Each row was made from one path, in order. Every step used is in the known rows, and no mark comes twice. Write each row's path.
In the rows, 128 means zero.
Known rows
r, p, a: [173 159 143  81 147 132 119  87 171 129 153 128  82 126 150 115 147 121
 130 104 154 132 110 113 141 139 134 121 132 120  80 141  94 105 135 120
 145 142]
t, x, p: [118 156 112 110 144 122 164 108 135 158 116 128  45  86 120 136 136 106
  86 117 123 158 141 133 108 153 140  94  95 148 183  88  89 114 112 112
 104 163]
p, a: [124 127 148  61 143 118 144 107 159 120 155 109 119  85 161 110 145 118
 145 115 154 120 117 122 108 151 137 136 113 124 115 145 111 113 176 121
 133 143]
x, t: [101 152 168 108 192 121 149  97 140 124 150 109  91 132 143 115 164 147
 103 195 159 168 129 134 119 122 126 136  99  96 104 139 112 138 139  97
 141 142]
c, p, u, b, n: [107  76 124 143  41 116 140 178  81 131 112 158 183 166 165 161  83 135
 141 120 165 115 142 168 162 129  83 180 140 159 120 114  99  91 139 128
  79 119]
c, p: [118 113 119 108 127 126 131 126 109 140 130 104 170 106 127 126 153 104
 136 159 116 141 121 156 104 140 121 181 136 129 124 102  84 152 116 145
 100 142]
n, b, u, p, a, t: [143 154  78 120 158 153 131 163 110  81 154 129 125  83 113 104  78 127
 114 186 135 132 124  53 164 118 105 117 101 124 151 137 229 114 152  85
 155 125]
a, t, n, p: [149 180 167 175 142 119  93 150 148 155 114 138 154 114  61 138 137 119
 112 144 128 143 111 133 161 133 168  90 158  94 127 138 109 139 109 178
 195 100]
t, n, b: [158  92 148 130 170 157 118 107 138 109 118 146 129 152 132 128 125 121
 105 162  87 152 111 135 151 122 159 113 150 102 157 119  87 133  72 180
 165 116]
e, c, p: [112 102 104 149 115 138 113 113 112 108 102 123 154 156 136 114 152 112
 151 136  93 111 123 153  85 152 110 218 143 138 130 109 130 166 114 161
 111 149]
b, n, p: [101 128 163 157  75 119 116 152 113 166 146 129 188 162 125 166 145 112
 175 106 110 136 130 124 144  88 148  65 126 126 105 138 114 117 156 152
 138  95]
b, n, p, u: [ 90 124 149 127  52 114 111 161 110 146 143 160 181 178 146 184 121 127
 150  71 120 126 136 125 154 101 116  87 132 133 117 105 138  96 173 118
 105  70]
c, e: [127 136 157 137 185 122 123 132 145 134 155 124 151  94 156 125 161 133
 149 127 127 136 119 155  86 127 167 109 146 118 118 137  66 169  85 116
 111 131]
e, c: [122 104 134 139 144 142 117 106 139 114 112 138 118 170 148 123 157 113
 141 126 125 124 126 135  95 134 143 190 135 125 128 118 143 148 122 145
 139 148]
c, p, u, b: [118  75 118 129  95 112 137 151 111 127 115 127 163 146 162 135 102 142
 115 129 167 132 137 179 147 152  94 204 140 160 119 100 116 116 135 130
  70 117]
r, p, n, b, u: [176 149  53 100 154 138 132 124 140 118 147 154  77 153 126 137 133 146
 106 107  79 131 123 107 150  83 121  90 157 117  82 134 150 101 123  68
 127 121]
n, b, u, p: [124  98  88 135 172 172 155 137 105 106 150 125 146 105 143 128 103 131
 115 197 116 144 138 103 161  91 102 122 106 141 167 130 196 128 126  82
 131 109]
t, x, p, r: [130 169 111 103 185 121 156 111 120 153 141 171  53  96 115 125 130 119
  79 126 129 157 149 130 141 114 141  84  97 134 194  84  74 146  72 113
 116 184]
r, p, a, t: [185 204 130 102 148 133  98 118 157 124 143 135  66 125 118 111 139 105
 107 125 160 151  92  96 167 129 147 118 153 106  73 131 107 108 108 119
 178 144]
x, p, u: [105 126 125  93 142 130 156 138 131 120 142 164  66 133 139 162 119 113
  79  69 144 131 124 153 111 130 153 108 102 143 178  90 117 104 104 100
  87 142]
n, b, u, p, c: [133  77 102 143 128 171 146  97 125  92 118 105 136 106 130 138  83 138
 126 161  77 113 146 103 138  93  83 127 111 157 146 146 241 136 139  82
 125 131]
e, c, p, n: [122 134  74 118  79 120 110 135  91 109 114 120 141 197 133 106 157 123
 153  96  97  96 123 131  47 160 105 243 150 126 111 106 122 145 147 136
  97 121]
a, p, r: [114  98 122  83 166 133 149 135 100 151 182 163 133  86 122 104 163 127
 136 165 158 155 143 147 106  81 171  87 148 132 155 156  75 146  95 118
 113 147]
t, n, b, u, p, c: [148  89 131 163 127 188 142  79 130  92 107 143 126 109 115 143  78 131
 117 175  81 104 143 128 160 121  97 154 113 144 170 145 196 149 107 120
 150 128]
u, b, n, p: [116  93 175 200  78 111 118 170 131 183 139 114 172 152 137 154 117 134
 184 110 167 133 132 126 169  87 145  65 123 131  89 170 111  97 171 167
 140  95]
r, p, a, t, x: [175 238 111  93 149 122 117 106 146 139 101 144  42 111 109 110 128 116
  90 147 152 157 107  88 175 165 114 116 142 119  98  96  93  96 121  98
 167 143]
a, t, n, b: [166 139 139 151 176 158 102 148 130 106 107 143 110 149 102 130 113 114
  88 189 103 162 102 107 174 124 159  97 164  91 161 113 112 132  43 173
 185 122]
n, b, u, p, c, e: [123  94 107 185 144 162 114 109 128  89 115 111 178  92 128 135  86 148
 150 152  72  88 137 120 111  99 101 118 121 154 143 149 220 176  99  79
 108 126]
c, p, a, t: [140 171 106  96 112 104 109 136 123 122 133 103 138 108 111  92 128 108
 132 145 143 117 108 104 122 167 120 185 139 114 116 125 121 134 139 144
 123 150]
u, b: [132  81 152 138 154 122 145 133 140 139 137  96 122 111 154 120 138 128
 132 149 193 155 135 151 156 123 145 140 126 137 108 144  97 118 127 121
 129 140]
u, b, n, p, r: [130 118 166 194 100 117 104 160  99 179 162 153 179 170 126 137 115 142
 169 114 171 138 145 121 204  48 128  50 119 125  97 178  96 130 141 175
 147 112]
p, n, b: [128 123  96  81 149 132 124 157 111 110 130  99 123 171 154 118 145 131
 116 113  98 153 121 104 109 116 138  97 157 110 127 115 115 110 136 114
 112  99]
e, c, p, a, t: [145 158  97 141  94 115  83 127 133  96 102 116 127 139 110  94 126 101
 154 117 132  91 110 102 102 175 108 227 140 123 104 128 155 142 128 177
 143 161]
t, n: [144 111 182 111 159 147 140 109 160 138 124 153 125 113 126 135 147 117
 127 152 125 142 116 168 136 149 163 134 138 110 143 132  68 138  89 169
 167 128]
b, u, p, c, e: [129 128 135 172 129 149 145 105 142 122 144 115 171  61 133 127 121 139
 157 142 112  76 146 139  99 115 102 148  92 154 126 151 189 190 117  59
 109 145]
b, u, p: [130 118 118 118 142 161 183 132 117 132 172 147 125  71 134 125 132 129
 123 192 160 137 148 138 137 119 123 149  72 144 144 132 168 144 148  60
 131 127]
e, c, p, n, b: [116  97  46 132 104 131  83 130  79  86  90  99 156 222 144 102 136 130
 147  97  62 110 124 110  64 146 101 208 170 130 120 112 145 136 125 158
  86 114]

Write each row's path
[138 119  95 138 149 131  91 113 101 123 131 166 157 161 123 102 148 108
 147 148  93 120 139 137 109 107 110 211 140 128 127 120 109 189  82 177
 126 158] -> e, c, p, r
[113 142 210 221 126 109  90  83 174 138  87 100 183 128  92 140 147 172
 169 125 101  89 109 151  98 144 118 137 135  96  84 180 141 187 121 160
 154 109] -> x, t, n, p, c, e
[124 132 106  96 138 164 123 168  67 114 130  83 144 153 159  98 123 127
 110 147 124 156 116  93 112 106 119 122 117 117 151 142 136 117 140  90
 107  65] -> u, p, n, b
[163 182 125  75 137 129 121 129 129 141 150 130  84 165 138 115 169 134
  99  96 142 153 105 141 116 115 136 117 152 118  69 118  70 112 114  86
 130 111] -> r, p, n
[123 108  98 121  90 115 101  94 125  95 105 109 146 141 144  97 131 116
 177 108 112  83 124 126  78 183 107 241 132 136 118 132 144 153 162 174
 117 162] -> e, c, p, a
[113  73 179 205  35 103 114 120 140 165 104  96 185 171 119 151 102 137
 184  82 143  98 146 128 161  90 115  83 122 152  70 164 150 109 174 177
 132 121] -> u, b, n, p, c
[136 118 172 151 123 128 110 121 146 155 131 129 163 121  98 150 149 126
 144 123 119 133 120 144 139 140 157 106 142 102 124 147 100 137 139 183
 169  92] -> t, n, p
[174 147 140 123 161 137  93 128 145  92 111 127  99 133 113 106  99 117
 103 146 113 130 101  89 164 154 155 120 154  92 148 136 118 114 102 178
 191 126] -> p, a, t, n, b
[119 116 168 158 138 120 123  92 177 123 122 101 163 102 140 128 143 123
 171  99 110  94 129 160  80 124 139 129 143 140  99 140 109 181  90 120
 103 149] -> p, c, e
[124 154 113  79 124 114 149 155 122 142 158 117  64 128 121 115 155 108
  98  60 149 126 130 142  74 131 163  96 101 122 161 123  97 108 133  93
  95 135] -> x, p, n
[100  50 123 113 115 110 162 164 116 130 137 152 129 104 163 127 110 153
 121 119 201 138 149 173 107 142 145 128 153 166 129 129 116  80 149  91
  87 123] -> a, p, u, b
[119 150 192 117 176 142 147  96 136 129 118 137 105 144 120 123 164 149
  97 202 160 153 115 165 142 149 133 159 105  82 133 150  82 135 119 139
 177 133] -> x, t, n
[123 139 135 153 189 175 150 121 111 103 130 137 119 108 119 128 100 163
  90 241 131 148 140 119 168 115 104 137  86  97 157 151 188 139 121 104
 175 109] -> x, t, n, b, u, p
[ 85  48 135 140  59 125 172 189 100 134 152 177 142 151 158 157  96 145
 151 104 196 125 158 168 135 118 135 111 159 171 130 129 106  63 145 101
  93 113] -> a, p, u, b, n
[120 192  89  70 124 105 166 133 107 154 125 120  42 110 124 123 148 126
  88  76 127 137 136 123  82 162 136 111  99 145 175  75  96 104 143  95
  82 140] -> t, x, p, n
[114 215 127 136  67  99 108 158 127 158 108 129 133 133  99 140 110 120
 152 109 119 128 128  66 169 152 125  65 128 128 111 115 148  86 198 143
 156 103] -> b, n, p, a, t, x
[139 125  62  86 157 122 145 151 139 107 160 133  99 135 138 121 132 152
 112 113  73 119 144 113 124 105 125 103 144 132 136 124 160 115 159  78
 113 115] -> p, n, b, u
[110 105 166 149  93 110 108  83 151 148 105  82 168 118 110 141 147 125
 154  84  93 105 129 124 112 121 126 108 132 145  95 143 178 139 168 152
 130 118] -> n, p, c
[118 122 107 133 114 109 169 137 133 138  89 148  50 114 145 154  88 145
  79  83 181 144 145 147 148 167 113 122  94 171 173  71 113  80 128 101
  87 152] -> t, x, p, u, b
[128 199  82  81 110  98 125 126 111 131 101 105 115  87 106 108 110 114
 113 162 123 137 121 104 131 203  83 193 131 140 139  84 118 123 156 134
 115 148] -> c, p, a, t, x
[103 130 170 191 108 100  87  98 163 146 121  83 215 101 117 136 145 138
 182  70  84  90 120 135  80 120 140  90 148 136  99 153 149 178 129 147
 111 113] -> n, p, c, e
[148 131 170 113 102 110 103 100 160 151 130 118 162  97 110 130 138 114
 157  95 130 104 110 121 134 174 158 116 131 105 120 175 115 118 188 192
 170 104] -> t, n, p, a
[147 170 159 157 113 124  97 163 138 129 114 171 150 143  80 164 118 136
  91 111 123 137 110 144 168 148 142 115 152 107 132  99 146 118 123 141
 161  72] -> a, t, n, p, u
[115 143 125 119 113 112 162  70 147 136  82 116  48  96 113 141 123 115
 107  88 100 114 140 139  95 158 115 104  92 170 167  88 137 133 113 121
 106 187] -> t, x, p, c
[137 152 135 103 180 136 138 120 123 140 175 164  83 105 117 107 147 103
  96 111 149 148 129 142 138  78 173  82  80 122 182 136  82 148  62 130
 122 176] -> x, p, r
[108 103 101  79 110 116 137 134 105 110 124 139 176 133 148 150 128 122
 111 125 116 140 128 161 104 152  90 202 135 144 136  72 112 138 125 120
  64 120] -> c, p, u
[126 114 132 138 192 151 144  98 151  98 114 158  83 125 114 150 119 168
 102 206  98 136 135 130 170 122 115 143 113  87 141 156 162 127 121 128
 173 138] -> x, t, n, b, u
[118 136 145 103 106  92 108 119 155 138 149  90 164  92 133 119 145 126
 152  85 130 113 119  99 114 151 149  96 123 122  96 156 152 103 217 148
 136 106] -> n, p, a
[103  97  87 128  84 131 107 129 100  92 106 159 156 177 151 149 129 122
 124 100  95 103 120 153  88 169  91 252 147 147 131  75 161 148 123 134
  84 129] -> e, c, p, u
[105  92  81  73 131 124 146 174  85 114 141 109 122 142 145 100 147 140
 134 114 107 147 134 112  64 118 172  81 179 132 137 126 118  88 137 105
  86  99] -> a, p, n, b
[133 154 157 190  69  94 100 181 136 164 129 108 151 141 109 122  84 133
 173 103 197 108 121  84 194 115 144  62 130 115  82 186 142  74 204 163
 167 108] -> u, b, n, p, a, t
[120 111 155 123 113 125 156  82 159 128 118 112  72 110 114 141 131 100
 119  78 123 107 141 134  88 124 146 109 102 147 155 125 141 137 101 135
 107 181] -> x, p, c
[119  88 168 162 104 128 154 159 114 154 139 127 135 157 156 145 112 125
 161 138 191 131 143 147 173 101 139  97 125 125 105 143  75 103 131 138
 142 137] -> u, b, n
[143 128  92 124 190 176 143 137  93  98 176 163 143 111 134 111 100 140
  99 201 116 159 152  95 188  54 108 105  95 122 173 148 176 161 100  78
 131 125] -> n, b, u, p, r
